Every row comes from one small tree of marks. The marks that hang from a mark follow it in brackets, in the order of their numbers. Every link used is in the known rows. Which tree was each row made from?
Known rows:
K931[K435]: 2, 27, -17, 42, -24, 14, -1, -9, -8, -18, -21, -17, 6, 1, -25, 23, 32, 13, -13, 4, 31, 23, -26, 6, 5, 12, 31, -26
K931[K435[K661[K816]] K482[K562[K71 K891]]]: -22, 23, -7, 39, -8, 20, 4, -20, -24, -6, 11, -15, 6, 7, -14, 37, 31, 7, -26, 5, 22, 18, -24, -21, 30, 28, 29, -25
K482[K562[K71] K931[K435[K661[K816[K551[K573]]]]]]: -26, -12, 1, 34, -22, 15, 9, -23, -19, -22, -8, -14, 4, 11, -12, 16, 25, 14, -7, 14, 12, 22, -8, -14, 15, 29, 30, -29
K562[K71 K482[K931] K891[K661]]: -21, -42, 8, 48, 7, 23, 4, -13, -5, -5, -6, -2, 8, 0, -13, 60, 0, 11, -32, 18, 35, 4, -5, -12, 10, 26, 40, -26
K816[K551[K573[K957]] K661[K891[K562]]]: -30, 15, -22, 32, -27, -13, -2, -14, -15, -16, -8, -7, 0, 2, -5, 22, 39, 28, 8, 17, 12, 24, -40, -24, 1, -3, 31, -20
K816[K551 K661]: -25, 32, -30, 57, -38, 6, 1, -10, -4, -24, -25, -11, 6, -1, -8, 42, 26, 18, 5, 20, 27, 30, -37, -8, -3, 15, 16, -13
K551[K573]: 3, 16, 10, 40, -23, -3, 1, -8, -4, -20, 4, -10, 6, 6, -25, 24, 18, 18, 1, 2, 25, 22, -37, 7, 12, 23, 29, -25
K816[K551[K573[K957]] K661]: -25, 11, -27, 39, -28, -7, 3, -14, -7, -16, -3, -12, 4, 6, -14, 38, 28, 26, 13, 20, 20, 32, -38, -12, -4, 12, 23, -20
K435[K661[K816[K551] K891[K562[K71]]] K931[K482]]: -36, 22, -11, 26, -31, 14, 5, -14, -5, -26, -8, -20, 4, 22, -3, 33, 26, 29, -2, -6, 8, 10, -30, -33, 29, 33, 29, -14
K551[K573[K957] K816[K661[K435[K931[K482]] K891]]]: -23, 4, 16, -3, -21, 5, -3, -20, -8, -1, 3, -14, 4, 24, -16, 19, 38, 36, -4, 15, -5, 14, -38, -16, 13, 28, 40, -25
K891[K562 K661[K435[K931[K482]] K816]]: -18, 1, -9, 8, -24, 14, -2, -16, 5, -5, -43, -6, 9, 5, -17, 4, 25, 33, -13, -15, 18, 5, -16, -4, 24, 20, 40, -26
K482[K562[K71 K891[K661[K435[K931]]]]]: 1, -10, 3, 39, -5, 13, 3, -19, -18, 1, -18, 6, 3, -1, -11, 29, 3, 15, -22, 9, 17, 9, -16, -14, 20, 16, 34, -28
K482[K931]: -6, -16, -15, 44, -24, 15, 2, -6, -3, -35, -29, -19, 6, 1, -18, 35, 27, 20, -6, 3, 24, 17, -26, 0, 5, 19, 30, -25
K435[K661[K891] K931]: -4, -1, -9, 23, -27, 9, 4, -4, -14, -27, -3, -16, 4, 16, -8, 46, 4, 34, 8, -10, 8, 9, -45, -8, 8, 17, 20, -14
K562[K482 K891[K661]]: -13, -14, -3, 44, -6, 9, -3, -9, -7, -5, -2, 2, 8, -7, -16, 59, 5, 14, -22, 7, 38, 7, -29, -5, 9, 13, 34, -22
K597[K957]: -2, 18, -23, 57, -11, 3, -3, -15, -9, -30, -14, -11, 4, -7, -27, 26, 29, 21, -1, -7, 20, 30, -41, -4, 7, 17, 32, -13
K435[K661[K816 K891] K931[K482]]: -20, 7, -3, 20, -32, 17, 3, -9, -8, -32, 0, -29, 7, 26, -10, 45, 23, 36, 3, -15, 8, 8, -47, -17, 24, 35, 23, -13
K435[K661[K816 K891] K931[K482[K562]]]: -20, 4, -10, 21, -31, 14, 3, -13, -19, -30, 0, -25, 5, 16, -7, 42, 21, 31, 0, -17, 0, 9, -46, -24, 29, 25, 22, -18
K661[K891]: 6, 23, -2, 55, -31, 7, -4, -5, -11, -32, -13, -19, 4, 1, -12, 27, 35, 21, -7, 2, 22, 16, -49, -3, 12, 12, 29, -17
K816[K551[K573[K957[K597]]] K661[K891[K562[K71]]]]: -34, 14, -26, 43, -24, -7, 6, -13, -5, -4, 2, -5, -2, 8, -5, 13, 38, 19, 7, 39, 18, 28, -25, -28, 7, 18, 34, -25
K891[K661]: 0, 3, -19, 44, -25, 5, 3, -4, 0, -12, -18, -6, 10, -10, -19, 28, 9, 23, -1, -3, 30, 18, -31, 15, 3, 15, 27, -17
K816[K551]: -9, 30, -26, 60, -41, 5, -1, -8, -2, -32, -25, -15, 5, -1, -15, 32, 33, 16, 1, 10, 31, 27, -37, -5, 7, 18, 26, -17
K435[K661[K816[K551] K891] K931[K482]]: -30, 13, -10, 24, -42, 17, 3, -11, -8, -35, -6, -30, 6, 30, -5, 44, 31, 35, 8, -7, 9, 12, -46, -26, 21, 35, 24, -9
K562[K71 K482[K931]]: -14, -17, -7, 57, -3, 25, 4, -14, 1, -23, -15, -20, 6, 2, -21, 51, 12, 8, -28, 11, 32, 15, -4, -10, 13, 28, 34, -29
K482[K562[K71 K891] K931[K435]]: -10, -16, 1, 48, -3, 21, 4, -18, -27, -17, -19, -7, 1, 0, -12, 34, 28, 1, -30, 18, 20, 14, -7, -21, 15, 14, 38, -36

Which tree is each row?
-3, 36, 10, 61, -29, 9, -7, -14, 0, -32, -16, -14, 6, -3, -11, 6, 41, 23, -16, 2, 21, 12, -39, -14, 33, 29, 36, -20 | K661[K816 K891[K562[K71]]]
-24, -22, 31, 20, -20, 13, -5, -23, -4, -7, -11, 1, 8, 22, -15, 37, 15, 28, -15, 13, 28, 2, -25, -15, 18, 29, 42, -24 | K562[K482 K891[K661[K435[K931] K816[K551[K573]]]]]
-26, -32, -27, 26, -9, 9, 1, -8, 0, -8, -34, 0, 7, -17, -16, 33, 5, 18, -19, -7, 29, 6, -4, -1, 5, 0, 39, -29 | K891[K562[K482[K931]] K661]
-1, -6, 28, 39, -12, 21, 0, -20, 1, -6, -16, -1, 9, 17, -14, 25, 13, 28, -19, 12, 25, 4, -24, -8, 24, 45, 37, -21 | K562[K71 K891[K661[K435[K931] K816]]]
-46, 8, -17, 42, -17, 20, 0, -19, -14, -16, -35, -10, 1, 3, -1, 34, 36, 10, -24, 28, 23, 17, -5, -29, -1, 0, 34, -22 | K816[K551 K661[K891[K562[K71 K482[K931[K435]]]]]]
-19, -1, -2, 39, -5, 21, -2, -15, -12, -18, -25, -14, 1, 0, -13, 23, 33, 9, -35, 9, 24, 8, -5, -19, 14, 4, 45, -31 | K661[K891[K562[K71 K482[K931[K435]]]]]
-21, -12, 20, 42, -12, 25, -3, -26, 2, -5, -17, -3, 8, 17, -13, 41, 12, 22, -29, 20, 32, 4, -13, -21, 23, 38, 40, -21 | K562[K71 K482 K891[K661[K435[K931] K816[K551]]]]
-19, -20, 11, 48, 8, 30, 1, -18, -12, -12, -8, -12, 5, 10, -18, 56, 21, 3, -41, 23, 36, 8, 0, -20, 12, 25, 43, -33 | K562[K71 K482[K931[K435]] K891]
-18, 3, -28, 14, -18, 14, 9, -4, -7, -17, -1, -21, 6, 18, -17, 58, 2, 26, 3, -15, 14, 15, -30, -8, 12, 25, 20, -19 | K435[K661 K931[K482]]
-6, 17, 15, 38, -52, 20, -10, -20, -5, -41, -43, -24, 4, 28, -8, 7, 54, 38, -4, 9, 12, 11, -45, -19, 22, 29, 35, -16 | K661[K435[K931] K816[K551] K891]
-14, -14, 1, 28, -29, 23, 1, -11, -15, -34, -20, -25, 7, 15, -11, 22, 38, 30, -5, 4, 17, 11, -32, -3, 7, 23, 30, -21 | K482[K931[K435[K661[K816 K891]]]]
-29, -25, 9, 24, -25, 8, 3, -20, -30, -25, -5, -5, 3, 13, -6, 28, 32, 17, -4, 14, 13, 14, -26, -21, 13, 18, 33, -30 | K482[K562[K891] K931[K435[K661[K816[K551[K573]]]]]]
-13, 24, -7, 51, -48, 7, -3, -10, -9, -39, -5, -21, 7, 9, -5, 27, 36, 33, 9, 3, 20, 18, -58, -10, 15, 30, 20, -8 | K435[K661[K816[K551] K891]]
-14, -33, 8, 53, -11, 16, 4, -17, -13, -19, -15, -1, 7, -6, -8, 33, 17, 15, -19, 11, 19, 9, -19, -16, 22, 31, 35, -27 | K482[K562[K71 K891[K661[K816]]] K931]
-14, 27, -9, 47, -2, 20, 3, -17, -26, -4, -3, -13, 3, 2, -18, 37, 36, -5, -36, 10, 26, 21, -13, -22, 24, 14, 37, -31 | K931[K435 K482[K562[K71 K891]]]
-14, 9, -13, 51, -3, 11, 6, -13, -18, 0, 1, -4, 5, -7, -13, 44, 17, 3, -25, 3, 25, 16, -20, -15, 24, 18, 33, -24 | K931[K482[K562[K71 K891[K661]]]]
-16, 14, 0, 26, -22, -9, -1, -15, 3, -6, 15, -5, 8, -1, -22, 29, 22, 28, 6, 17, 8, 24, -44, 0, 6, 34, 31, -25 | K551[K573[K957] K816[K661]]
-12, 28, -31, 35, -18, 16, 2, -13, -23, -12, -19, -21, 3, -3, -23, 28, 42, 2, -23, -3, 23, 25, -18, -9, 17, 1, 33, -30 | K931[K435 K482[K562]]
-7, 10, 9, 66, 4, 16, -3, -15, -5, -12, 8, -7, 6, 0, -18, 61, 11, 4, -35, 18, 38, 12, -22, -17, 21, 30, 35, -26 | K562[K71 K482 K891]
-28, 13, 32, 5, -17, 5, -1, -23, -15, 4, 3, 7, 5, 15, -12, 28, 20, 16, -14, 17, -1, 12, -33, -17, 20, 33, 35, -29 | K551[K573 K816[K661[K435[K931[K482[K562[K891]]]]]]]
-19, 27, -18, 26, -25, 20, 3, -12, -9, -16, -3, -28, 10, 13, -21, 31, 37, 21, -10, -6, 27, 21, -31, -1, 17, 30, 26, -20 | K931[K435[K661[K816]] K482]
-17, -20, 4, 40, -7, 21, 4, -20, -25, -20, -5, -9, 5, 5, -9, 33, 22, 12, -21, 14, 17, 12, -17, -20, 20, 28, 32, -31 | K482[K562[K71 K891] K931[K435[K661[K816]]]]
-28, 4, -26, 40, -36, -5, 5, -9, -8, -13, 3, -14, 0, 15, -7, 24, 43, 25, 17, 37, 18, 30, -41, -19, -1, 17, 29, -20 | K816[K551[K573[K957[K597]]] K661[K891]]
-10, 9, -21, 43, -31, -7, 0, -12, -4, -24, -1, -17, 3, 7, -22, 28, 35, 24, 10, 11, 23, 29, -37, -9, 6, 16, 33, -24 | K816[K551[K573[K957]]]
-34, -24, -13, 26, -27, 17, -7, -21, 4, -14, -56, -5, 8, -4, -13, 6, 33, 28, -20, 6, 30, 6, -7, -8, 14, 12, 44, -27 | K891[K562[K482[K931]] K661[K435 K816[K551]]]
7, 31, 5, 46, -16, 12, -8, -17, -11, -13, -31, -10, 1, 0, -10, -8, 41, 20, -27, 8, 22, 11, -26, -9, 21, 8, 40, -25 | K661[K435 K891[K562[K71]]]
-11, 9, 4, 47, -10, 19, 0, -22, -15, -2, -11, -8, 7, 1, -13, 22, 33, 12, -30, 6, 24, 13, -23, -15, 34, 28, 37, -24 | K931[K482[K562[K71 K891[K661[K435 K816]]]]]
-38, 26, 3, 46, -18, 0, 1, -18, -10, -10, -4, -2, 1, 4, -4, 31, 22, 12, -12, 24, 21, 20, -23, -25, 8, 8, 30, -19 | K816[K551[K573] K661[K891[K562[K71 K482]]]]
-8, -7, -5, 30, -36, 3, -3, -20, 2, -11, -21, -13, 9, 9, -20, -2, 40, 41, 5, 10, 24, 20, -34, 3, 11, 26, 38, -20 | K891[K661[K435 K816[K551[K573[K957]]]]]
-14, 15, -5, 19, -22, 11, -5, -15, -14, -12, -41, -5, 1, 8, -4, 17, 26, 30, -10, 6, 9, 9, -32, -15, 6, 0, 28, -22 | K816[K661[K435[K931] K891[K562]]]
-10, 6, -10, 40, -44, 6, -4, -19, 7, -18, -16, -20, 5, 21, -22, -10, 59, 32, 7, 29, 26, 28, -35, -8, 22, 42, 41, -29 | K661[K435 K816[K551[K573[K957[K597]]]]]
-30, 20, -12, 26, -34, 21, -1, -17, -16, -19, -39, -21, 1, 26, -2, 33, 43, 27, -7, 17, 13, 18, -33, -24, 3, 9, 26, -13 | K816[K551 K661[K435[K931[K482]] K891]]
-10, 0, 29, 35, -31, 5, -5, -18, -6, -11, -11, 2, 9, 14, -12, 11, 33, 29, -5, 17, 30, 11, -39, -3, 16, 32, 38, -18 | K562[K891[K661[K435 K816[K551[K573]]]]]
-15, 6, 6, 19, -30, -1, -3, -15, 1, 4, 8, -6, 3, 13, -16, -3, 45, 30, 3, 40, 7, 22, -41, -5, 11, 38, 40, -29 | K551[K573[K957[K597]] K816[K661[K435 K891]]]
